What can hang from each mark
J746: J175 J594 J988
J594: J130 J550
J17: J175
J550: J130 J988
J130: J550 J594
J175: J17
J988: J550 J746

Every row comes from one small tree of marks. Brackets hold a mark, then the marks that hang from it, in the order of their numbers. Every link used is in the known rows. Which tree was each row made from?
In the rows, zero is written as 128.
Known rows
{J746 {J175 J17} J988}: [148 102 123 135 111 109  69 117 126 139 117 123 117 119 133  82 136]
{J594 J130 J550}: [122 114  63 123 116 106 163 117 114 134 159 142 131 119 138 140  89]
{J988 J550 J746}: [110 141 138 132 139 150 161 121 114 128 139 139 128 121 144 127 135]
{J130 {J550 {J988 J746}} J594}: [120 136  91 118 147 148 152 100 146 143 161 135 124 128 103 129 136]
{J988 J550 {J746 J175 {J594 J130}}}: [131 138 146 129 135 129 202 102 108 138 137 149 164 116 158 111  99]
{J988 J550 {J746 {J175 J17} {J594 J130}}}: [131 126 121 131 136 109 129  95 104 133 120 151 122 132 154  92 102]
{J988 J746}: [119 131 136 133 130 156 140 133 120 123 128 130 130 125 112 125 142]
{J550 {J130 J594} {J988 {J746 J175}}}: [138 131 140 138 117 147  81  93 159 142 150 125  80 123 122 125 138]
{J746 {J175 J17} {J988 {J550 J130}}}: [140 109  98 138 108  97  64  87 129 145 140 127  87 109 177  90 114]
{J130 J550}: [125 116 126 115 131 124 148 120 133 132 145 129 167 129 125 122 121]
{J17 J175}: [132 123 117 131 121  95 121 116 134 140 111 113 138 133 131 132 135]
{J550 J130 J988}: [125 135  64 127 123 127  73 105 152 142 137 126  97 133 137 133 118]
{J550 {J988 {J746 J175}}}: [129 130 170 132 128 163  81 131 142 138 120 131 151 137 116 105 152]
{J130 J550 J594}: [133 123 120 117 136 113 171 101 139 136 163 130 123 120 122 134 120]
{J130 {J550 J988}}: [120 126  91 111 140 130 115 114 147 145 143 135 165 140 123 119 125]
{J988 {J550 {J130 J594}} J746}: [119 143 103 138 129 134 161  85 131 132 168 132  58 107 152 146 121]
{J594 J130 {J550 {J988 {J746 {J175 J17}}}}}: [124 103  82 129 117 121  44 111 126 139 133 149 114 143 121 101 114]
{J175 J17}: [127 116 106 130 128 107  55 120 125 123 111 130  89 143 124 112 131]
{J130 {J594 {J550 J988}}}: [128 126  51 122 139 118 133 101 138 145 161 128 112 129 126 148 118]
{J988 {J746 {J175 J17} {J594 {J130 J550}}}}: [135 104 119 118 128 111 126  97 116 131 125 144 163 136 118  85 100]
{J550 {J988 {J746 J175 {J594 J130}}}}: [136 138 104 125 135 140 151 108 128 146 123 143 165 131 124 106 108]

Which tree is each row?
[138 129 112 130 127 151 101  97 144 142 117 118 156 133 127 109 121] | {J550 J130 {J988 {J746 J175 J594}}}
[148 113  67 132 121  90 106  73 119 148 127 119 124 111 178  88  98] | {J746 {J175 J17} J594 {J988 {J550 J130}}}
[133 106 109 133 130 127  47  98 135 138 138 130  94 143 112 111 141] | {J130 {J594 {J550 {J988 {J746 {J175 J17}}}}}}
[118 133  68 110 157 152 171 105 130 143 129 130 202 139 108 114 119] | {J130 {J550 {J988 {J746 J594}}}}
[124 121 136 118 124 144 126 116 142 145 152 153 166 131 120 102 118] | {J594 {J130 {J550 {J988 {J746 J175}}}}}
[136 101 118 132 114 141 140  95 121 130 132 110 183 122 134 120 105] | {J988 {J746 J175 {J594 {J550 J130}}}}
[124 111 137 129 125 158  94 125 132 139 135 128 174 136 120 115 139] | {J594 {J550 {J988 {J746 J175}}}}
[120 130  60 127 139 145 146 106 132 141 159 128 112 126 109 144 131] | {J130 {J594 {J550 {J988 J746}}}}
[137 122  10 109 132 101 250  94 113 153 158 134 191  98 137 112  73] | {J746 {J594 {J130 J550}} J988}
[120 131  58 109 134 114 139 109 142 149 159 153 142 132 129 124  98] | {J594 {J130 {J550 J988}}}
[132 107 184 139 119 137  41 125 125 120 105 130 110 141 113  90 152] | {J988 {J746 {J175 J17}}}
[156 118 114 128 127 123 183 110 119 147 120 114 194 106 139  96 115] | {J746 J175 J594 J988}
[120 116  33 124 120 122  82 100 143 145 152 122 124 132 140 143 105] | {J594 {J550 J130 J988}}
[127 120   4 118 134 116 123  86 134 147 139 115 159 134 141 140  87] | {J746 {J594 {J550 J130 J988}}}
[119 124  28 118 126 111 133 113 128 147 159 147 131 131 135 139  92] | {J594 J130 {J550 J988}}
[123 141  46 126 138 148 126  95 136 140 122 121 136 132 121 126 114] | {J550 J130 {J988 {J746 J594}}}
[118 149  76 125 147 127 229 102 100 136 141 151 141 115 152 128  92] | {J988 J550 {J746 {J594 J130}}}
[132 132 177 142 118 136 134  87 139 133 163 131  77 108 158 129 128] | {J988 {J550 {J130 J594}} {J746 J175}}
[123 146  68 122 155 154 153 114 125 139 112 127 162 138 109 120 127] | {J550 {J988 {J746 J594}}}
[135  97  90 129 121 109 118 101 102 130 123 139 152 134 124 101  94] | {J988 {J746 {J175 J17} {J594 J130 J550}}}
[134 141  60 129 127 117  99  87 159 145 156 124  56 124 132 145 117] | {J550 {J130 J594} J988}
[111 120  42 129 120 150  94 106 136 139 150 124 125 129 124 139 118] | {J594 {J550 J130 {J988 J746}}}
